In the rows, 128 means zero.
Known rows, with every step that occurs:
W-A-T-K-Q-Z: [154 137  93 130 154  70 115 137 106 145 126 104 157 105 103  42 110 113
 101 125 120  82 119 136 111  99 133 131 142 131 145 126 125 100 131 147
 136 151 112 102 131 128 137 129 133  96 134 137]
Y-Z-Q: [118 137 123 142  97 172 107 130 118 142 173 139 154  83 146 190 132 136
 129 129 131 121 123 138 151 141 115 120 160 134 125 136 123 153 133 115
 117 151  91 137 151 136 101 123 110 142 112  87]
Q-R: [110 132 132 130 105 141 131 135 166 100 126 121 138 113 128 143 150 130
 101 117 125  91 145 153 139 141 130 104 144 133 131 125 133 119 127 143
 125  81 115 111 125 127 124 122 124 121 122 135]
Q-R-F: [ 95 134 119 141  99 153 131 119 123 115 131 145 137 108 121 215 162 130
 110  97 118  83 101 123 149 128 129 110 124 126 106 162 131 116 127 129
 133  85 127 139 131 139 113 124 131 122 134 121]
N-Z-F-A: [128 146 100 146 129 198 131 164  87 115 136 132 132  94 130 180 113 117
 110 129 109 153 177 116 111 105  99 135 142 101 125 138 142 123 128 106
 119  89 107 153 148 125 114 150 121 123 158 131]
W-A-T-K-Q-R: [118 130  92 121 105  69 115 135 152 111 127 111 140  96 128 103 141 121
  86 120 121  85 113 147 121 121 131  81 126 124 160 124 140 101 132 150
 150  74 108  88 140 127 138 115 135  95 129 148]
A-F-Z-Q: [104 156 122 159 144 133 113 122 111 150 154 133 119  72 130 179 122 126
  97 127 129 182 139 128 130 135 115 129 120 153 114 127 107 136 139 141
 132 156 103 154 155 139 123 126 114 141 123  95]
F-A-T: [122 130 110 135 137 126 124 151  97 127 128 135 135 129 124 143 128 124
  72 128 117 143 128 127 121 104 101 129 106 103 108 119 160 112 129 123
 120 100 109 165 144 115 142 133 126 109 138 126]
Z-F-R-Q-K-T: [124 129 124 110 111  99 115 131 151  78 138 118 151 116 117 252 154 121
 132 118 108 163 131 115 116 122 109  98 112 123 108 149 145  92 134 129
 169 101 131 172 121 130 110 120 107 140 144 187]
T-K-Q-R-F-Z: [ 71 149  95 165 126  94 118 130 114 127 154 154 104  84 121 134 136 128
  90 110 127 128  91 140 125 138 115 102 122 146 126 149 119 103 136 152
 169 133 133 129 141 139 117 124 138 119 135 139]
R-F-A-T-K: [122 129  79 135 132  46 118 147  96 129 141 139 123 128 119 138 106 129
  84 126 119 136 102 103 130 106 105 129  84 110 150 126 137 111 130 127
 164 109 112 143 136 133 136 132 123 117 133 116]
T-K: [135 126  96 126 130  42 120 137 129 129 143 128 118 130 124 104 102 132
 125 135 131 132 116 110 130 130 123 129 107 132 173 119 115 123 129 135
 168 132 124 108 125 139 131 127 127 131 124 118]
Z-F-R: [150 145 137 144 134 131 145 116 129 112 134 116 122 102 129 198 137 131
  74 132 120 162 124 150 112 114 119 139 141 119 127 114 140 135 128 146
 144  94 111 212 131 129 105 136 108 130 150 128]
R-Q: [130 132 127 123 125 150 116 131 158 134 114 165 134 119 121 191 133 135
 126 127 112 126  89 102 115 123 126 129 140 135 132 140 122  78 132 127
 124 124 127 137 131 128 122  99 154 119 124 175]
R-F-Z-Q-K: [ 77 141 122 151 113 130 115 130 127 126 142 124 157  78 120 160 165 119
 128 146 123 176 109 114 155 138 121 112 108 153  92 141 130 123 141 141
 161 130 135 143 129 135 117 126 112 151 120 125]
Z-Q: [123 143 125 135 132 148 111 122 128 147 138 119 139 100 131 213 125 132
 129 129 128 135 128 116 144 132 124 138 129 141 132 130 120 145 139 127
 118 140 114 136 144 134 117 126 112 140 117  87]
T-K-Q: [139 128  97 119 128  46 106 125 133 149 136 116 129 104 124  59 118 123
 133 128 125 121 109 121  95 125 127 116 113 119 170 124 126 105 137 128
 158 132 132  91 131 137 121 128 150 105 127 150]
W-A-T: [129 127  98 127 128  97 124 140  90 129 116 132 128 128 133 140 127 118
  79 137 121 126  85 126 132  91 129  99 108 130 118 133 155 124 125 141
 136 106  96 139 150 109 162 114 120 108 139 125]
T-K-Q-R-F-A: [107 136  73 143 115 117 118 140  94 107 151 144 134  94 120 159 143 128
 104 102 112 115 146 112 126 109 105 125 116  93 129 139 136 107 135 110
 135  62 132 151 142 149 127 125 138 112 145 128]
Z-Q-R-F-A: [ 98 139  84 149 116 162 119 137  94 107 151 144 138  93 123 213 149 131
 102 101 110 121 156 112 142 108 106 130 124 103 111 142 136 124 133 109
 116  67 124 169 145 146 127 124 123 125 141 108]
R-F-Z-Q-K-T: [ 91 136 112 126 112  95 106 130 123  92 159 115 145 107 117 245 155 117
 145 108 116 160 134 115 142 131 107  94  95 134  97 158 136 116 142 126
 168 128 135 151 132 137 115 127  94 151 135 143]
K-T: [130 128 120 106 122  90 116 127 128  91 148 114 123 144 123 215 126 125
 144  97 121 127 153 127 121 127 112 105 114 118 127 144 134 118 133 120
 145 125 132 137 131 131 124 125 108 136 141 147]
Y-Z: [120 120 125 138  77 162 120 138 112 121 181 156 147 105 152  90 131 131
 130 129 135 109 119 159 136 142 113  99 169 118 119 134 132 138 124 112
 125 143 100 132 138 131 104 126 123 134 125 125]
W-A: [140 126  76 127 128  90 121 131  92 113 128 138 117 116 141 128 127 122
 123 136 127 125 110 117 141  90 147  94 127 132 140 133 129 145 123 134
 142 102 109 124 146 127 168 102 120 122 144 121]
Q-R-F-A-W: [ 83 134 107 142 122 138 141 155  90 111 153 138 108  92 124 157 141 129
 102 112 120 109 143 135 125 102 112 118  99  99 119 138  97 191 136 140
 131  75 123 157 139 163 135 132 135 157 143 123]
F-A: [123 129  91 137 135 137 121 146  96 110 143 142 127 114 125 127 127 132
 115 120 120 150 172 118 121 109 109 142 126  99 126 119 136 127 129 108
 115  91 133 159 139 138 140 129 128 123 143 126]
Z-F-A: [124 143  95 142 142 148 132 154  88 115 146 136 132 101 129 192 109 126
 115 124 117 158 173 112 112 112 103 144 140  97 127 133 139 126 124 103
 124  84 112 155 138 129 120 137 126 124 157 126]
Y-Z-F-R-Q: [144 140 132 136 112 165 124 129 156 123 133 165 137  94 130 228 140 139
  87 133 110 143  83 128 106 117 113 127 165 126 128 134 133  83 130 135
 136 106 106 197 136 128  99 106 135 120 138 173]
Q-Z-Y: [134 128 132 141 155 162 175 135 118 146 152 111  99 116 119 109 116 118
 127 124 124 104 138 120 131 118 120 161 153 138 127 149 126 106 118 125
 125 132 138 124 109 126 150 195 113 116 120 117]

Rows:
[108 124 132 123 108 134 119 137 167 112 115 138 166 106 118 133 165 120
 137 153 112 161  99 104 132 131 127 109 117 141 104 137 134  80 132 132
 152 109 137 137 112 128 123 112 138 135 121 185] -> R-Q-K
[118 132 108 126 104  85 120 130 168 112 132 112 141  96 124  96 141 126
 104 116 123  88 132 148 118 138 130  98 135 127 160 123 131 101 134 145
 146  83 117  84 130 133 121 122 143 104 123 149] -> T-K-Q-R
[101 136  85 146 115 154 124 141  91 102 146 150 136 101 121 184 149 131
 103 101 112 120 155 117 137 108 106 124 122  98 110 139 139 120 131 109
 120  62 133 166 143 144 130 125 132 120 146 120] -> Q-R-F-A
[123 126 120 107 108  92 113 127 157  73 137 120 148 125 114 219 162 123
 135 116 109 161 130 119 122 120 110  95 103 124 107 143 143  88 138 132
 165 103 140 175 122 133 121 114 107 138 136 184] -> F-R-Q-K-T
[150 134  96 131 131  96 129 116  81 121 133 132 120  92 133  99 127 111
 107 128 129 170 155 120 116  86 132  94  99 126 113 131 119 131 120 130
 136  97  92 154 147 138 167 116 123 120 147 126] -> W-A-F
[ 95 130 125 160 148 140 170 137 112 146 166 139  60 104 134 117 116 124
 117 128 129 156 115 122 125 133 109 138 135 146 128 148 129 111 122 130
 153 135 142 130 126 127 151 190 117 123 122 128] -> F-Z-Y
[100 136 118 120 117  89 106 132 133  85 155 110 146 110 122 217 150 118
 146 116 118 167 148 121 137 135 109  96 102 135 106 146 136 119 142 132
 165 132 133 143 128 131 119 123  92 153 131 147] -> F-Z-Q-K-T
[115 122 123 107 110  83 115 130 139  79 145 106 148 132 119 187 152 116
 156 116 117 150 151 124 132 128 114  93 100 123 107 145 140 110 134 122
 163 114 140 139 119 128 124 126 102 146 139 162] -> Q-K-T
[ 91 139 116 148  86 173 122 118 119 118 156 149 150  88 133 243 163 131
 111 101 120  79  99 128 160 135 121 103 139 127 104 164 127 126 132 123
 126  96 108 145 141 145 101 120 121 131 124 101] -> Y-Z-Q-R-F
[160 151 136 146 145 131 140 115 125 120 129 103 140  92 116 160 132 124
  68 129 115 141 131 159 101 109 121 147 158 120 124 115 134 117 129 152
 135 109 114 199 130 131 102 139 111 117 153 135] -> K-Q-Z-F-R
[128 133  86 135 140  48 124 156 105 131 145 130 126 125 121 146  90 126
  84 135 121 144 116 105 120 113 105 133  96 113 160 122 139 120 130 130
 164 106 100 135 136 125 130 134 119 116 137 120] -> Z-F-A-T-K
[ 67 150 108 167 125 122 122 127 111 130 148 155 107  84 121 139 147 125
  92 106 126 125  95 147 126 138 114 100 130 144 109 149 124 105 135 150
 155 132 135 135 142 139 116 125 138 118 137 141] -> K-Q-R-F-Z
[161 150 126 144 146 104 137 121 125 124 134 102 136  94 112 153 126 126
  67 132 117 143 126 152 102 109 117 146 149 122 140 111 130 119 132 153
 150 109 110 195 129 134 104 138 111 117 154 132] -> T-K-Q-Z-F-R
[138 129  81 122 130  28 106 131 112 151 131 121 131 103 124  67 115 119
 109 133 122 117  85 120  98 107 127 106 102 119 165 127 139 104 136 135
 163 122 113  97 144 128 139 122 144  92 131 149] -> W-A-T-K-Q
[ 87 133 101 139 121 131 138 153  91 117 149 134 111  83 122 140 143 126
 104 112 117 107 140 135 110 101 112 112  99  98 122 142 101 179 141 139
 134  72 122 149 142 163 133 132 143 147 143 133] -> K-Q-R-F-A-W
[147 135 132 130 123 146 121 121 162 121 114 158 127 111 118 194 152 142
  86 129 109 145  87 121 110 111 121 133 140 129 127 119 128  80 137 144
 131 106 130 198 135 133 120 100 137 116 132 174] -> F-R-Q
[140 127 117 135 155 121 165 135 116 157 158 106 100 103 117  77 109 115
 129 124 122  99 128 114 118 117 120 155 146 132 146 145 124  92 124 125
 140 134 140 104 113 134 146 195 122 104 122 128] -> T-K-Q-Z-Y
[137 130 131 136 152 172 168 139 131 149 143 128 101 111 116 137 119 123
 127 124 116 104 119 107 125 117 118 161 161 142 128 153 121  82 122 124
 124 131 136 128 112 128 146 182 124 110 118 139] -> R-Q-Z-Y
[ 92 149 128 151 116 145 122 127 153 116 144 123 134  73 131 179 148 129
  80 116 127 129 154 152 143 142 117 103 138 151 123 126 119 127 136 154
 127 102 100 131 147 134 123 119 115 128 117 110] -> A-F-Z-Q-R
[ 86 149 127 149 114 148 119 134 160 115 141 129 133  82 129 189 146 135
  87 120 127 113 140 155 149 147 123 108 150 151 130 125 123 128 138 156
 130 106 110 121 144 131 118 121 112 129 117 112] -> F-Z-Q-R
[101 143  88 153 105 199 119 144  92 107 142 141 136  85 125 207 153 128
  98 104 105 118 157 116 141 102 101 123 123 103 109 146 137 123 133 110
 110  69 123 169 153 142 122 133 121 125 143 111] -> N-Z-Q-R-F-A
[105 148  94 161 145  89 124 129  79 128 149 153  92  83 130  75 121 117
  84 129 135 191 135 144 115 111 119  96 113 148 111 129 112 125 128 153
 158 141 106 153 151 135 155 118 125 127 146 135] -> W-A-F-Z
[114 132 128 124 104 125 122 126 168 113 127 111 145  92 125 107 155 122
 105 115 123  84 138 157 115 138 130  95 145 124 138 127 136 101 133 142
 128  81 123  93 132 129 120 120 141 102 126 153] -> K-Q-R
[147 142 133 137 131 153 125 124 159 124 113 154 130 100 121 241 139 138
  87 131 107 146  86 119 103 114 118 138 152 129 132 133 130  81 132 140
 135 103 115 194 133 127 106 105 136 118 139 175] -> Z-F-R-Q
[ 81 137 115 161 135 143 165 130 109 145 170 141  66  87 129 141 135 120
 110 113 123 130  97 122 125 133 110 123 135 139 123 164 132  97 125 130
 155 112 144 127 127 133 141 188 123 113 125 136] -> K-Q-R-F-Z-Y
[ 79 134 115 164 134 152 171 135 107 138 170 144  62  95 130 158 132 124
 108 115 126 131 101 120 138 134 108 128 134 144 116 164 130 105 124 131
 155 114 144 138 125 133 143 187 115 121 124 123] -> Q-R-F-Z-Y
[104 136 133 137  97 181 114 142 144 122 120 104 171  83 124 135 163 112
 132 160 115 167 131 118 152 128 120 108 110 147  96 137 137 128 140 133
 144 124 124 130 129 126 115 141 107 152 117 130] -> N-Z-Q-K
[135 149  83 142 156 118 123 156  85 124 149 121 142  91 113 145 100 120
 111 122 114 137 176 116 103 107 106 154 148 100 143 131 129 114 127 112
 128 102 107 138 137 133 118 139 129 113 157 132] -> T-K-Q-Z-F-A
[141 156 135 143 158 154 143 141 111 140 133 108 155 103 116 193  97 115
 122 127 122 110 143 128 116 127 125 151 171 135 128 149 122 120 121 132
 127 141  94 118 122 118  99 147 120 122 152 126] -> Q-Z-F
[108 143 131 140  96 208 122 135 165 112 124 110 146  87 132 189 155 123
  91 120 116  94 151 150 151 133 123 101 147 144 130 134 129 127 137 144
 112  95 106 116 149 128 112 134 110 129 114 110] -> N-Z-Q-R
[106 132 103 141 122 129 120 141  94 126 131 136 142 111 120 167 145 118
  64 115 108 116 112 126 119 102 102 115 104  98 102 136 164  98 132 121
 123  78 109 160 146 122 132 130 131  97 142 133] -> K-Q-R-F-A-T
[124 128 134 129 107 125 124 123 161 105 117 134 164  91 114 123 178 121
 105 152 111 189 111 119 121 116 123 110 106 135  95 120 136  82 132 142
 159  90 133 189 114 138 126 109 130 133 129 185] -> A-F-R-Q-K
[118 134 135 130 110 133 127 133 164 109 119 133 164  95 117 168 171 122
 113 157 110 178  98 114 123 123 124 116 123 134 103 130 139  84 133 141
 161  90 129 175 112 127 113 116 126 134 133 183] -> Z-F-R-Q-K
[151 140 108 128 155  85 118 133 124 144 132 102 158 105 101  37 112 117
 118 123 122  85 136 139 108 116 130 144 149 131 148 124 113 100 133 144
 130 161 127  95 121 135 122 134 140 104 129 137] -> T-K-Q-Z
